What can hang from each mark:
q513: q99
q821: q167 q513
q389: q167 q825
q979: q167
q167: q99 q227 q821 q913
q825: q389 q913
q99: q167

Known rows, with every way that one mark hangs from another:
[q167 q227 [q821 [q513 q99]] q913]: [-13.4 -39.8  55.2 -19.5 -23.8 -12.1 -28.8   2.1 -10.2  35.8 -31.3  17.9
 -17.9 -37.2 -51.7   2.9 -16.7   2.5  43.5  55.6]
[q825 [q389 [q167 q99]] q913]: [-59.1 -12.2  18.8   5.3  50.2 -18.2 -32.5 -39.2  -3.0   5.3 -18.4  -5.8
  17.4 -14.7  62.9  14.5   9.1  56.9  28.5 -29.5]
[q979 [q167 q99 q227 q821 q913]]: [ 23.8 -42.8  58.1 -35.1  -1.9 -33.5 -82.9  -2.9  -6.6  -5.8 -38.9   7.2
  -4.6 -52.6 -32.9  10.7 -51.1  -0.3  29.5  15.5]
[q825 [q389 [q167 q821]] q913]: [-63.0   1.2   5.6 -10.2  30.8 -16.2 -43.2 -33.1  -9.2   1.1 -45.2   9.2
  18.4 -18.4  28.9  19.8  15.6  39.7  30.3  -7.8]
[q389 [q825 q913]]: [-85.1 -29.8  10.5 -29.2 -16.4   6.5 -38.0 -20.6 -10.9   2.9 -18.8 -15.5
  -1.1  -5.8  23.4  -2.5  36.1  31.8   2.6 -58.3]
[q99 q167]: [-34.9 -27.6  12.3 -42.1 -35.3   6.7 -22.9 -26.1  -5.4   1.3   1.7 -21.5
  -1.5  12.2  34.1 -22.0  16.2   3.5  39.8 -33.9]
[q99 [q167 q227 [q821 q513] q913]]: [ 18.3 -14.2  29.2 -27.6 -27.4 -19.4 -45.1  14.4   8.9  39.7 -28.9  26.4
 -24.1 -21.3 -27.6   3.5 -17.8 -20.9  75.3  57.8]
[q513 q99]: [-72.0 -54.8  33.9 -33.4 -31.2  12.7  -5.6 -33.4 -25.4  -3.0   1.1 -31.2
   3.1  -0.7  12.4 -25.7  13.3  25.6   5.1 -29.9]
[q513 [q99 q167]]: [-60.3 -45.0  16.5 -38.6 -35.3  18.8  -5.8 -36.4 -10.8   5.0  14.4 -19.3
  10.3   9.1  20.6 -26.6   6.5  16.7  42.2 -21.4]
[q825 q913]: [-59.5 -19.4  30.6 -28.7  -6.0 -12.9 -31.0 -32.5 -24.8  17.3 -10.3 -30.5
 -22.8  -3.5  18.8  -6.7  22.0  41.5  -9.1 -51.1]
[q513 [q99 [q167 q227 q821 q913]]]: [-18.2 -31.4  30.7 -43.5 -27.8   5.0 -25.6 -18.7   5.3  13.9 -15.4  21.9
   7.5 -28.6 -22.6  13.2 -17.5  -2.6  52.1  37.7]
[q167 q99 q227 [q821 q513] q913]: [ 20.0 -26.1  52.4  -4.1 -10.4 -34.7 -57.8  14.0   4.3  23.1 -39.4   9.4
 -15.1 -50.7 -29.5   6.8 -22.3  -7.9  45.0  57.3]
[q389 [q167 q227 q913]]: [-20.0 -20.5  22.7 -22.2  -0.2  -9.5  -6.6 -12.7 -12.9 -33.0 -18.9   2.4
   2.5 -10.0   9.0  11.1  -7.1   7.9  23.0 -13.1]
[q167 q99 q913]: [-27.5 -22.4  57.8 -23.1   5.0 -17.5 -38.5 -16.8 -17.2 -14.2  -7.4 -26.4
   2.0 -30.4  18.8  -1.5  -8.7  21.6  -1.7  -6.7]
[q167 q99 q227 q821]: [ -1.9 -42.8  34.0 -17.3 -22.7 -20.4 -60.8  -8.4   7.9 -12.4 -42.4 -10.3
   4.9 -43.6  -1.6   0.4  -3.6   2.3  20.6  -1.9]
[q99 [q167 q227 q821]]: [ -3.1 -28.3   5.4 -40.7 -41.4  -0.6 -43.6 -13.9  17.0   0.2 -28.7   5.9
  -0.8 -14.7   1.2  -3.4   2.0 -12.3  52.7   1.2]
[q821 [q167 q99 q227 q913] q513]: [ 10.2 -49.1  66.0  -6.5   5.3 -35.0 -61.8  26.4  10.5  30.9   3.0  -7.1
 -29.6 -27.3 -28.1   6.1 -24.2  -0.4  53.8  37.1]
[q979 [q167 q913]]: [-21.9 -34.8  57.2 -49.2  -6.6 -20.0 -50.1 -15.6 -37.0  -7.0 -10.2 -16.8
 -18.3 -10.4  -8.6 -13.8 -28.1   9.7  11.4 -27.8]
[q821 [q167 q99 q913]]: [-25.5 -35.8  57.9 -19.9   5.5 -25.4 -57.9   2.0  -6.8 -10.3  15.4 -31.1
   6.4 -20.4  -3.6   4.3 -15.1  11.7  11.5  -4.8]
[q821 q513]: [-32.4 -34.9  32.9 -19.6 -29.4 -11.3 -24.9  -1.0 -18.3  18.5 -12.2 -28.0
 -23.5   4.6   7.8 -31.3  16.0   7.5  34.6 -13.1]

Rows:
[-86.4 -31.7 -18.8 -14.5  -4.0  14.6 -16.5 -21.4  -6.7 -25.0 -15.5  -3.8
  27.9   6.4  40.2   0.3  35.1  23.5  16.5 -59.7] | [q389 q167 [q825 q913]]
[-34.1  -0.7  32.0 -19.1  23.9 -17.9 -11.0 -21.7  -8.4 -11.4 -30.5  23.7
  -7.5 -18.3  23.8  22.0  -5.8  25.9  35.6   4.8] | [q825 [q389 [q167 q227 q913]]]
[-66.4 -22.2   1.6 -23.4 -12.2  15.7  -7.0  -9.3 -11.1 -50.9 -16.4   1.1
  36.8  -2.7  28.5   1.4  14.7   0.4  18.2 -29.7] | [q389 [q167 q913] q825]
[-15.0 -37.2  37.4 -27.1 -26.2   3.0  -7.3  -2.8   0.3  55.0   4.1  17.0
 -23.5  -3.9 -17.1  -6.7 -18.2   3.5  73.8  43.3] | [q821 [q513 [q99 [q167 q227 q913]]]]
[-37.0 -53.9  18.1 -40.3 -40.4  17.2  -4.5 -29.2   4.1  17.7   6.7  -2.2
  -4.3   1.0   6.6 -14.4   3.1   8.4  56.2 -16.5] | [q513 [q99 [q167 q227]]]
[-42.2  -4.1  34.9  -4.0  41.5 -17.0 -22.9 -25.8  -8.9 -18.5 -17.5  -1.1
  27.9 -25.5  46.0  15.6  -8.7  33.5  28.1   7.3] | [q825 [q389 [q167 q99 q913]]]
[-51.0  -7.3  10.8   7.4  45.1 -19.3 -49.1 -36.1   4.4   3.3 -39.1   4.2
  30.8 -33.6  43.3  18.1   4.5  44.5  32.7  -3.2] | [q825 [q389 [q167 q99 q821]] q913]
[-74.9 -27.5 -25.8 -13.6 -11.9   7.9 -39.7 -18.7   1.0 -27.8 -36.8   8.8
  47.9 -13.1  16.2   7.3  28.4   9.7  23.1 -33.4] | [q389 [q167 q821] [q825 q913]]
[-26.9 -62.1  61.4 -19.3 -12.2 -13.7 -27.2  15.6  -6.3  42.9  12.1   1.6
 -29.6 -11.8 -51.6  -0.5 -20.2   6.8  54.6  31.6] | [q821 [q167 q227 q913] [q513 q99]]
[-42.0 -51.1  29.5 -17.0 -35.9   0.7 -28.6  -7.4 -13.6  25.1 -20.4 -12.3
   0.0 -14.9 -20.1 -29.7   3.5   7.3  37.3  22.8] | [q167 [q821 [q513 q99]]]
[-19.2 -35.7  55.3 -38.6  -7.0 -22.9 -48.7   5.0  -2.2  -3.1  -1.7  -8.7
 -25.0 -16.3 -26.4  16.8  -7.5   4.7  21.3 -10.7] | [q821 [q167 q227 q913]]
[-28.6 -16.7   3.9 -16.6   0.5 -15.8 -35.6 -21.9   6.6 -21.8 -54.1  18.6
  14.8 -23.6  21.1  16.7   5.0  10.8  52.3   3.6] | [q825 [q389 [q167 q227 q821]]]
[-25.3 -10.2  38.6  -3.7  37.2 -20.9 -24.4 -15.5   2.3 -13.1 -28.5  18.1
  11.1 -34.9  36.5  28.4 -12.2  26.9  36.3  12.4] | [q825 [q389 [q167 q99 q227 q913]]]
[ -6.5 -11.4  39.0 -45.6 -19.0  -9.7 -20.6 -13.5   2.0   9.3  -6.9   7.5
 -20.1 -10.0   8.8   7.0  -7.0   2.6  41.7  -1.8] | [q99 [q167 q227 q913]]
[-10.6 -43.0  61.1  -3.9   8.1 -28.7 -58.9  17.3  -0.7  21.6  11.9 -23.5
 -12.2 -16.6 -14.8  -4.7 -18.2   5.8  43.7  26.9] | [q821 [q167 q99 q913] q513]
[ -4.6 -25.4   8.7 -24.9 -43.9  -7.3 -43.2  -0.1   3.8  30.0 -18.1  -6.0
  -2.6   1.4  -1.1 -27.3   5.0 -16.9  70.3  26.9] | [q99 [q167 [q821 q513]]]
[ -4.8 -55.3  38.1 -29.5 -11.9 -22.2 -81.4 -19.9 -10.4 -15.2 -29.7 -24.2
  19.7 -30.3  -3.8 -23.5 -30.1   5.6  22.3 -13.1] | [q979 [q167 q99 q821]]
[ -9.0 -15.8  43.7 -35.7 -21.2 -21.1 -47.2  -7.2 -11.0  -5.2 -43.8   7.5
 -10.5 -41.6 -25.6  17.3 -12.3  -1.2  12.7  15.2] | [q167 q227 q821 q913]
[-55.5 -34.6   7.1  -6.6  -0.9  11.0 -19.4  -8.0   2.4 -53.5  -9.7  -1.9
  52.5 -19.8  37.1   1.8   2.9   3.2  18.8 -15.2] | [q389 [q167 q99 q913] q825]
[-14.3 -12.2  50.2 -18.3  -3.5 -21.4 -63.8 -12.8  -9.3 -15.7 -29.2 -18.5
  16.9 -46.4  -6.3   7.5 -11.3   8.0   4.5  21.1] | [q167 q99 q821 q913]
[ -8.0 -45.0  61.3 -19.7   5.7 -26.8 -59.2   6.3   2.7  -1.4   1.0 -12.3
  -8.2 -30.7 -14.2  14.9 -17.8   8.9  20.3   0.6] | [q821 [q167 q99 q227 q913]]
[-49.7 -59.0  59.0 -18.2 -10.6  -9.9 -29.0   9.1 -21.0  33.3  22.0 -16.0
 -13.8  -4.1 -35.5 -13.1 -13.3   7.9  40.6  25.1] | [q821 [q167 q913] [q513 q99]]
[-14.4 -65.4  38.3 -19.2  -9.9 -19.6 -61.1   0.4  10.9  -5.2   2.7 -25.9
  -4.4 -18.4  -4.7  -1.8  -2.5   9.0  29.0 -27.6] | [q821 [q167 q99 q227]]
